Every row comes from one small tree of marks. Brackets hold a mark, then the marks that hang from it, in alphabetical order. Every link used is in the known rows. Which tree was each row made from?
Known rows:
{nitu bine vurarud}: [-0.62 -0.92 -1.07  0.56  1.15  0.26  0.48  0.28  0.01  0.96 -0.72  0.00
  0.40  0.33  1.11  0.93  0.46 -0.17  1.35 -0.83  0.15 -0.03 -0.13  1.74
 -0.11]
{nitu bine solilet}: [-0.34  1.03 -1.34  0.80  1.14  0.24  0.37  0.11 -0.81  0.29 -0.77  0.48
  0.78  0.45  0.68  0.51  0.03  0.80  0.06  0.06  0.20 -1.25 -1.29  1.49
  0.35]
{nitu bine {solilet {gupos vurarud}}}: [ 0.67  0.44 -3.75  1.22  1.12  0.01  1.42  0.44 -0.04  1.28 -0.85  0.49
  0.56  0.69  2.39  1.59  1.71 -0.10  0.58 -0.51 -0.05 -1.10 -0.41  1.25
  0.66]
{gupos bine {gulozov {nitu solilet}}}: [-1.68  1.37 -3.90  1.78 -0.51  2.16  0.29 -1.51 -0.49  1.28 -1.19 -0.06
  1.24 -0.64  0.42  1.12 -0.58  1.65 -2.63 -0.64  0.31 -1.00 -0.23  0.44
  0.39]
{vurarud {siti bine}}: [ 0.50 -0.62  0.44 -0.49 -0.16 -0.60  0.19  0.33  0.44  1.10  0.12  0.68
 -0.88  0.35  0.54 -1.89 -0.43  1.17 -0.85 -0.06 -0.42 -0.67 -1.04  1.52
 -0.03]
{gulozov {nitu vurarud}}: [-0.97 -1.04 -0.93  0.65  0.56  0.39  1.03 -0.78  0.40  1.63 -0.22 -0.68
  0.11  0.22  0.43  0.85  0.02 -0.14  0.03 -1.87 -0.26  0.34 -0.20  1.45
 -0.63]
{nitu bine {solilet gupos} {vurarud siti}}: [-0.15 -0.74 -1.57 -0.21  0.53 -0.87  0.53  0.25 -0.04  1.26 -1.31  0.59
  0.43  0.43  2.26  1.31  0.44 -0.55 -0.11 -0.71 -0.49 -0.23 -0.83  3.30
 -0.48]
{gupos gulozov}: [-0.34  0.00 -1.27  0.45 -0.53  1.27 -0.09 -0.01 -0.33  0.75  0.35  0.13
  0.10 -0.45  0.24  0.89 -0.27  0.50 -0.83  0.12  0.30 -0.05  0.90 -0.47
  0.15]
{nitu {solilet {gupos gulozov}} vurarud}: [-1.16 -0.97 -2.67 -0.06 -0.32  0.86  0.26  0.09 -0.59  1.27  0.01 -0.41
  0.72  0.00  1.39  3.04  0.44 -1.45 -1.00 -0.65  0.50  0.00  0.52  0.92
 -0.58]
{nitu solilet}: [-0.56  0.51 -0.37  0.03  0.47 -0.35 -0.01  0.18 -0.72 -0.09 -0.42 -0.02
  0.26  0.00  0.05  0.64 -0.12  0.19 -0.59 -0.02  0.25 -0.78 -0.94  0.77
 -0.06]
{nitu bine}: [ 0.17  0.46 -0.86  0.85  0.76  0.46  0.38 -0.13 -0.10  0.36 -0.33  0.54
  0.46  0.40  0.56 -0.09  0.26  0.67  0.68 -0.05 -0.12 -0.52 -0.30  0.67
  0.39]
{gulozov siti}: [-0.06  0.11 -0.70  0.84  0.31  0.37 -1.18 -0.60  0.05  0.67  0.54  0.19
 -0.59 -0.03  0.60 -0.27 -0.66  1.18 -0.02 -0.11  0.02  1.00  0.37  0.02
 -0.39]
{gulozov {nitu vurarud} siti}: [-0.94 -0.96 -1.49  1.41  1.06  0.81 -0.28 -1.25  0.56  2.31  0.28 -0.43
 -0.40  0.21  1.23  0.47 -0.64  0.92  0.08 -1.93 -0.17  1.36  0.21  1.49
 -1.05]
{solilet {siti bine}}: [-0.35 -0.66 -1.71  0.13  0.56  0.50 -0.44 -0.18  0.48  1.01  0.87 -0.23
 -1.56  0.58  0.30 -1.51 -0.79  1.81 -0.21  0.21  0.59 -0.49 -0.43  1.54
  0.23]
{siti bine}: [ 0.03 -0.70 -0.28  0.18  0.27  0.32  0.57  0.19  0.23  0.98  0.63  0.03
 -0.27  0.80  0.21 -1.14  0.05  0.55 -0.19 -0.12  0.20 -0.99 -0.95  0.44
  0.11]
{gulozov nitu}: [-0.14  0.36 -0.72  0.89  0.31  0.68  0.82 -1.11  0.40  1.09  0.06 -0.19
  0.38  0.34  0.11 -0.27 -0.18  0.70 -0.65 -1.01 -0.53 -0.21 -0.33  0.49
 -0.11]
{gulozov {nitu {solilet gupos} vurarud} siti}: [-1.04 -0.90 -2.79  1.26  0.80  0.72  0.01 -1.53  0.17  2.39  0.30 -0.41
  0.30  0.70  1.93  1.64 -0.14 -0.07 -0.80 -1.80 -0.18  0.96 -0.41  1.94
 -1.26]
{gupos gulozov {vurarud siti}}: [ 0.67 -0.09 -2.16  0.41 -0.38 -0.17  0.10  0.88  0.21  1.63 -0.54  0.58
 -1.28 -1.26  1.76  0.75  0.31  1.39 -0.62 -0.58 -0.20 -0.06  1.23  0.53
  0.37]
{nitu solilet vurarud}: [-1.24 -0.91 -0.47 -0.32  0.71 -0.53  0.00  0.64 -0.64  0.39 -0.73 -0.39
  0.15 -0.13  0.47  1.79  0.07 -0.87  0.29 -0.95  0.53 -0.23 -0.77  1.66
 -0.54]
{gupos bine}: [-0.69  0.48 -1.54  0.36 -0.73  0.55 -0.42 -0.52  0.22 -0.42 -1.14  0.02
  0.41 -0.51  0.09 -0.20  0.08  0.26 -0.45  0.44  0.18  0.06  0.21 -0.26
  0.31]
{solilet {gupos gulozov} {nitu vurarud} siti}: [-1.23 -2.11 -4.61 -0.32 -0.11  1.79 -0.82 -1.08  0.95  1.94  0.33 -1.25
 -2.16  0.32  2.16  1.55 -0.31  0.51 -0.85 -1.59  0.10  1.34  1.87  2.03
  0.19]
{gulozov {nitu {solilet gupos}} {siti bine}}: [-0.21 -0.11 -2.96  1.66  0.90  1.29  0.56 -1.90  0.33  2.81  1.16  0.05
  0.22  1.63  1.79 -0.65 -0.36  1.46 -1.74 -1.08 -0.19 -0.62 -1.59  1.45
 -0.58]
{solilet {gupos vurarud} {siti bine}}: [ 0.72 -1.32 -4.16  0.47  0.64  0.40  0.45 -0.01  1.19  1.96  0.87 -0.37
 -1.69  0.81  2.16 -0.40  1.06  1.01  0.31 -0.38  0.42 -0.39  0.50  1.34
  0.45]

Write each row's tree:
[-0.66  0.27 -2.11  1.94  1.40  1.10  0.13 -1.34 -0.01  2.64  0.81  0.12
 -0.09  1.08  0.92 -1.01 -1.01  2.52 -1.32 -1.13  0.08 -0.87 -1.92  1.78
 -0.46] : {gulozov {nitu solilet} {siti bine}}
[ 1.04 -0.74 -2.31 -0.06  0.15 -1.15  1.11  0.73  0.42  1.97 -0.28  0.56
 -0.73  0.53  2.43 -0.22  1.07  0.37 -0.87 -0.50 -0.31 -1.42 -1.17  2.05
  0.15] : {nitu {solilet {gupos {vurarud {siti bine}}}}}
[-0.36 -1.84 -2.76  0.12  0.83  0.82  0.93 -0.76  0.93  1.67 -0.53 -0.46
 -0.43  1.44  2.36  0.87  0.94 -0.48  0.71 -1.82 -0.72  0.34  0.13  2.12
  0.33] : {solilet gupos {nitu bine vurarud}}
[-1.48 -0.51 -2.88  0.85 -1.01  1.22  0.03 -1.18  0.49  2.11 -1.59  0.00
  0.03 -1.22  1.26  0.81 -0.72  1.16 -1.93 -1.34 -0.37  0.50  0.73  1.78
 -0.36] : {gupos bine {gulozov {nitu {vurarud siti}}}}
[ 0.75 -0.68 -3.92  0.29  0.27  0.05 -0.08 -0.12  0.97  0.96  0.29 -0.38
 -1.59 -0.04  1.96  0.72  1.00  0.41  0.46 -0.38  0.18  0.65  1.41  0.88
  0.33] : {solilet {gupos vurarud} siti}
[ 0.55 -0.44 -3.21  1.37  0.11  0.80  1.48 -0.14  0.85  3.76  0.15  0.45
 -1.18 -0.13  1.93 -0.59  0.10  2.65 -1.49 -1.66 -0.49 -1.18 -0.17  1.53
  0.45] : {gupos {gulozov nitu} {vurarud {siti bine}}}
[ 0.09 -0.32 -4.14  0.34  0.87  1.32 -0.26 -1.53  1.21  0.98 -0.11 -0.34
 -1.61  1.32  2.14 -0.58 -0.12  1.75 -0.08 -0.67 -0.63  0.39  0.48  2.29
  0.94] : {solilet gupos {nitu bine} siti}
[-0.41 -1.00 -0.26  0.01  0.16 -0.59  0.61 -0.53  0.57  1.76 -0.79  0.01
 -0.56 -0.17  1.03  0.12 -0.46  0.41 -0.54 -1.80 -0.94  0.49 -0.34  2.47
 -0.83] : {gulozov {nitu {vurarud siti}}}
[-1.29  0.01 -2.83  2.26  2.08  1.00  0.30 -1.12 -0.29  2.60 -0.50  0.06
  0.42  0.65  1.82  1.25 -0.54  1.65  0.17 -1.97  0.07  0.10 -1.12  2.94
 -0.65] : {gulozov {nitu bine solilet vurarud} siti}
[-0.91  0.96 -4.16  2.07 -0.06  1.49 -0.34 -2.56  0.37  1.46 -0.62  0.04
  0.96  0.33  1.74  0.28 -0.28  1.13 -2.08 -0.69 -0.27  0.50 -0.40  0.69
 -0.39] : {gulozov {nitu {solilet {gupos bine}}} siti}
[ 0.60 -1.08 -4.63  1.71  0.17  1.73  0.07 -0.24  0.71  3.32  1.55  0.20
 -0.85  0.42  2.87  0.50  0.75  1.37 -0.54 -0.60  0.39  0.17  1.15 -0.35
  0.14] : {solilet {gupos {gulozov {siti bine}} vurarud}}
[-0.95  0.85 -2.57  0.87  1.11  0.64 -0.14 -1.16 -0.16  0.93 -0.12 -0.44
 -0.80  0.17  0.21  0.18 -1.15  2.02 -1.21 -0.82  0.11 -0.44 -0.82  2.38
 -0.06] : {gulozov {nitu {solilet siti}}}
[-1.21 -1.83 -2.41 -0.54  0.94  0.32 -1.00 -0.53  0.80  1.00 -0.33 -1.31
 -2.72  0.29  1.21  0.28 -0.74  1.08  0.49 -1.84  0.11  1.09  0.67  2.82
  0.15] : {solilet {nitu vurarud} siti}
[ 1.48 -0.58 -3.53  0.30  0.56 -0.37  1.10 -0.29  1.43  2.01 -1.15  0.51
 -1.66  0.70  3.52 -0.27  1.27  1.32  0.07 -1.67 -1.49 -0.02  0.25  2.28
  1.11] : {solilet {gupos {vurarud siti}} {nitu bine}}
[-0.55  1.39 -2.70  2.56  1.81  1.23  0.06 -1.52 -0.38  2.05 -0.10  0.55
  0.44  0.78  1.43  0.11 -0.83  2.63 -0.51 -1.16 -0.26 -0.44 -1.32  2.02
 -0.22] : {gulozov {nitu bine solilet} siti}
[-1.14  0.93 -4.95  1.07 -0.16  1.36 -0.18 -2.25  0.57  0.78 -0.81 -0.46
  0.19  0.18  1.18  0.23 -0.33  1.21 -2.09 -0.33  0.00 -0.08 -0.08  1.81
  0.10] : {gulozov {nitu {solilet {gupos bine} siti}}}
[-0.62 -1.75 -4.17  0.09  1.13  1.04 -0.16 -1.07  1.23  1.59 -0.30 -0.75
 -1.72  1.23  2.46  0.47  0.14  0.75  0.72 -1.67 -0.34  0.90  0.71  3.23
  0.42] : {solilet gupos {nitu bine vurarud} siti}
[-1.14  1.44 -4.76  2.14  1.18  2.26  0.01 -1.40 -0.54  2.12 -0.20  0.00
 -0.24  0.10  1.09  0.93 -1.25  3.19 -1.44 -0.64  0.43 -1.04 -0.26  2.70
  0.50] : {gupos {gulozov {nitu bine {solilet siti}}}}
[-0.50 -2.28 -1.90 -0.71  0.23  0.28  0.39 -0.68  0.99  1.20 -0.26 -0.94
 -0.93  0.95  1.72  0.97  0.68 -1.14  0.10 -1.94 -0.59  0.93  0.39  1.38
 -0.02] : {solilet gupos {nitu vurarud}}
[-0.42  0.29 -4.35  1.35 -0.71  1.38  0.12  0.15  0.18  1.09 -1.19  0.00
  0.02 -1.36  1.32  1.39  0.94  0.91 -0.53 -0.30  0.73 -0.21  1.62 -0.85
  0.97] : {gupos bine gulozov vurarud}
[ 0.86 -1.06 -3.29  0.06  0.37  0.17  1.04 -0.42  1.32  1.44 -0.21 -0.56
 -1.38  0.77  2.44  0.59  1.50 -0.01  0.06 -1.73 -0.70  0.32  0.73  0.43
  0.96] : {solilet {gupos vurarud} nitu}
[-0.72 -1.76 -2.69 -0.76 -1.01 -0.05 -0.25 -1.08  1.50  0.89 -1.88 -0.46
 -1.14 -0.07  2.29 -0.02  0.39 -0.24 -1.11 -1.31 -1.10  1.16  0.53  2.17
  0.08] : {solilet {gupos bine} {nitu {vurarud siti}}}
[ 0.76 -0.75 -2.48  0.55 -0.25  0.16  0.71  0.93  0.46  2.58  0.09  0.68
 -1.39 -0.45  1.80 -0.39  0.30  1.96 -0.87 -0.62  0.05 -1.03  0.26  0.94
  0.51] : {gupos gulozov {vurarud {siti bine}}}
[-0.46  0.34 -5.88  0.80  0.12  0.32 -0.46 -0.53  0.47  0.39 -1.30 -0.41
 -0.85 -0.49  2.12  1.25  0.88  0.72 -0.59  0.12  0.69 -0.03  0.75  1.33
  0.70] : {nitu {solilet {gupos bine vurarud} siti}}
[-0.07  0.91 -2.30  2.57  1.46  1.54  0.23 -1.75  0.38  2.24  0.18  0.53
  0.24  0.78  1.38 -0.65 -0.61  2.56 -0.02 -1.09 -0.50  0.26 -0.39  1.23
 -0.06] : {gulozov {nitu bine} siti}
[ 1.34 -1.63 -2.84 -0.36  0.11 -0.44  1.19 -0.11  1.75  2.56 -0.19  0.10
 -2.21  1.10  2.95 -1.36  1.11  1.20 -0.67 -1.72 -1.13 -0.56 -0.42  1.97
  0.91] : {solilet {gupos {vurarud {siti bine}}} nitu}
[-1.10 -0.36 -1.27  0.55  1.53 -0.02  0.48  0.53 -0.74  0.79 -1.19  0.17
  0.71  0.29  1.00  1.69  0.23 -0.14  0.92 -0.87  0.40 -0.72 -1.06  2.45
 -0.13] : {nitu bine solilet vurarud}
[-0.94  0.18 -2.90  1.07  1.33  0.91  0.37 -1.13  0.11  1.91  0.50 -0.36
 -0.90  0.99  0.45 -0.99 -1.12  2.65 -1.41 -0.85  0.38 -1.49 -1.75  2.86
  0.03] : {gulozov {nitu {solilet {siti bine}}}}
[ 0.84  0.23 -2.90  0.61  0.26 -0.85  1.44 -0.53  0.51  2.10 -0.87  0.37
 -0.39  0.07  2.35  0.68  0.87  0.58 -1.38 -1.50 -1.05 -0.57 -0.61  2.06
 -0.08] : {gulozov {nitu {solilet {gupos {vurarud siti}}}}}
[-1.18 -1.69 -3.33 -0.30 -0.45  0.98  0.11 -1.25  1.28  0.79 -1.34 -1.03
 -0.34  0.37  1.98  0.77  0.75 -0.91 -0.50 -1.53 -0.37  0.99  0.68  1.03
  0.35] : {solilet {gupos bine} {nitu vurarud}}
[-0.26  0.87 -3.42  1.13  0.13  1.64  0.59 -0.47 -0.70  1.24 -0.07  0.50
  1.33  0.51  1.54  1.81  0.36  0.22 -1.04  0.16  0.17 -1.09  0.04  0.66
  0.32] : {nitu bine {solilet {gupos gulozov}}}
[-1.15 -0.42 -3.75  2.75  1.29  2.43  0.12 -1.43  0.13  3.40  0.36  0.09
  0.12  0.17  2.03  1.30 -0.76  2.10 -0.07 -1.91  0.08  0.70  0.77  1.73
 -0.44] : {gupos {gulozov {nitu bine vurarud} siti}}
[-1.57 -0.87 -1.86 -0.22  1.04 -0.25 -0.89  0.38 -0.52  0.37 -0.46 -0.81
 -1.16 -0.29  0.52  1.50 -0.72  0.46  0.26 -0.55  0.89  0.23 -0.25  2.94
 -0.51] : {nitu {solilet siti} vurarud}
[-0.40 -1.33 -4.71  0.08 -0.05  2.33 -0.27 -1.36  1.09  2.36  1.26 -0.68
 -2.12  1.24  1.91 -0.78 -0.49  2.15 -1.83 -0.75  0.08 -0.11  0.76  1.46
  0.74] : {solilet {gupos gulozov} nitu {siti bine}}
[-0.80 -1.27 -1.90  0.28  1.43  0.58  0.54 -0.23  0.55  1.42 -0.99 -0.46
 -0.81  0.79  1.68  0.45  0.24  0.54  1.07 -2.02 -0.41  0.01 -0.25  2.36
  0.54] : {solilet {nitu bine vurarud}}
[-0.17 -0.24 -1.81  1.90  0.98  1.29  0.22 -1.55  0.74  2.79  1.28  0.12
 -0.45  1.09  0.96 -1.75 -0.81  2.44 -0.82 -1.19 -0.23 -0.12 -1.01  1.01
 -0.46] : {gulozov nitu {siti bine}}
[-0.33 -1.86 -0.88 -0.87  0.00 -0.97  0.58  0.38  0.19  1.76 -0.24  0.17
 -0.29  0.80  1.75  0.25  0.25 -0.66 -0.97 -0.71 -0.27 -0.62 -1.52  3.00
 -0.84] : {nitu {solilet gupos} {vurarud {siti bine}}}
[-0.43  0.37 -5.00  2.32 -0.37  1.77 -1.18 -0.46  0.37  1.75 -0.65  0.17
 -0.66 -1.36  2.07  0.96  0.19  2.08 -0.47 -0.34  0.76  0.80  1.90 -0.86
  0.60] : {gupos bine {gulozov siti} vurarud}
[-0.42 -0.76 -4.51  0.00 -0.45  2.00 -0.90 -1.48  0.83  1.34  0.58 -0.76
 -2.07  0.47  1.59  0.43 -0.54  1.54 -1.67 -0.70 -0.12  0.77  1.66  1.07
  0.69] : {solilet {gupos gulozov} nitu siti}
[-0.44 -1.62 -0.39  0.12  0.44 -0.18  1.19 -0.44  0.86  2.76 -0.15  0.06
 -0.73  0.58  1.05 -1.02 -0.44  0.96 -0.73 -1.89 -0.67 -0.47 -1.34  2.92
 -0.66] : {gulozov {nitu {vurarud {siti bine}}}}
[ 0.11  0.58 -3.84  1.90  0.04  2.56  1.54 -1.83  0.42  2.47  0.42  0.41
  1.25  0.84  1.73  0.93  0.40  0.89 -1.27 -0.76 -0.61 -0.52  0.53  0.40
  0.33] : {solilet {gupos {gulozov {nitu bine}}}}
[-0.22 -2.01  0.34 -0.71  0.18 -0.91  0.31  0.71  0.47  1.62 -0.06  0.20
 -0.98  0.30  1.06 -0.74 -0.23  0.26 -0.01 -0.92 -0.22 -0.24 -0.85  2.52
 -0.57] : {nitu {vurarud {siti bine}}}
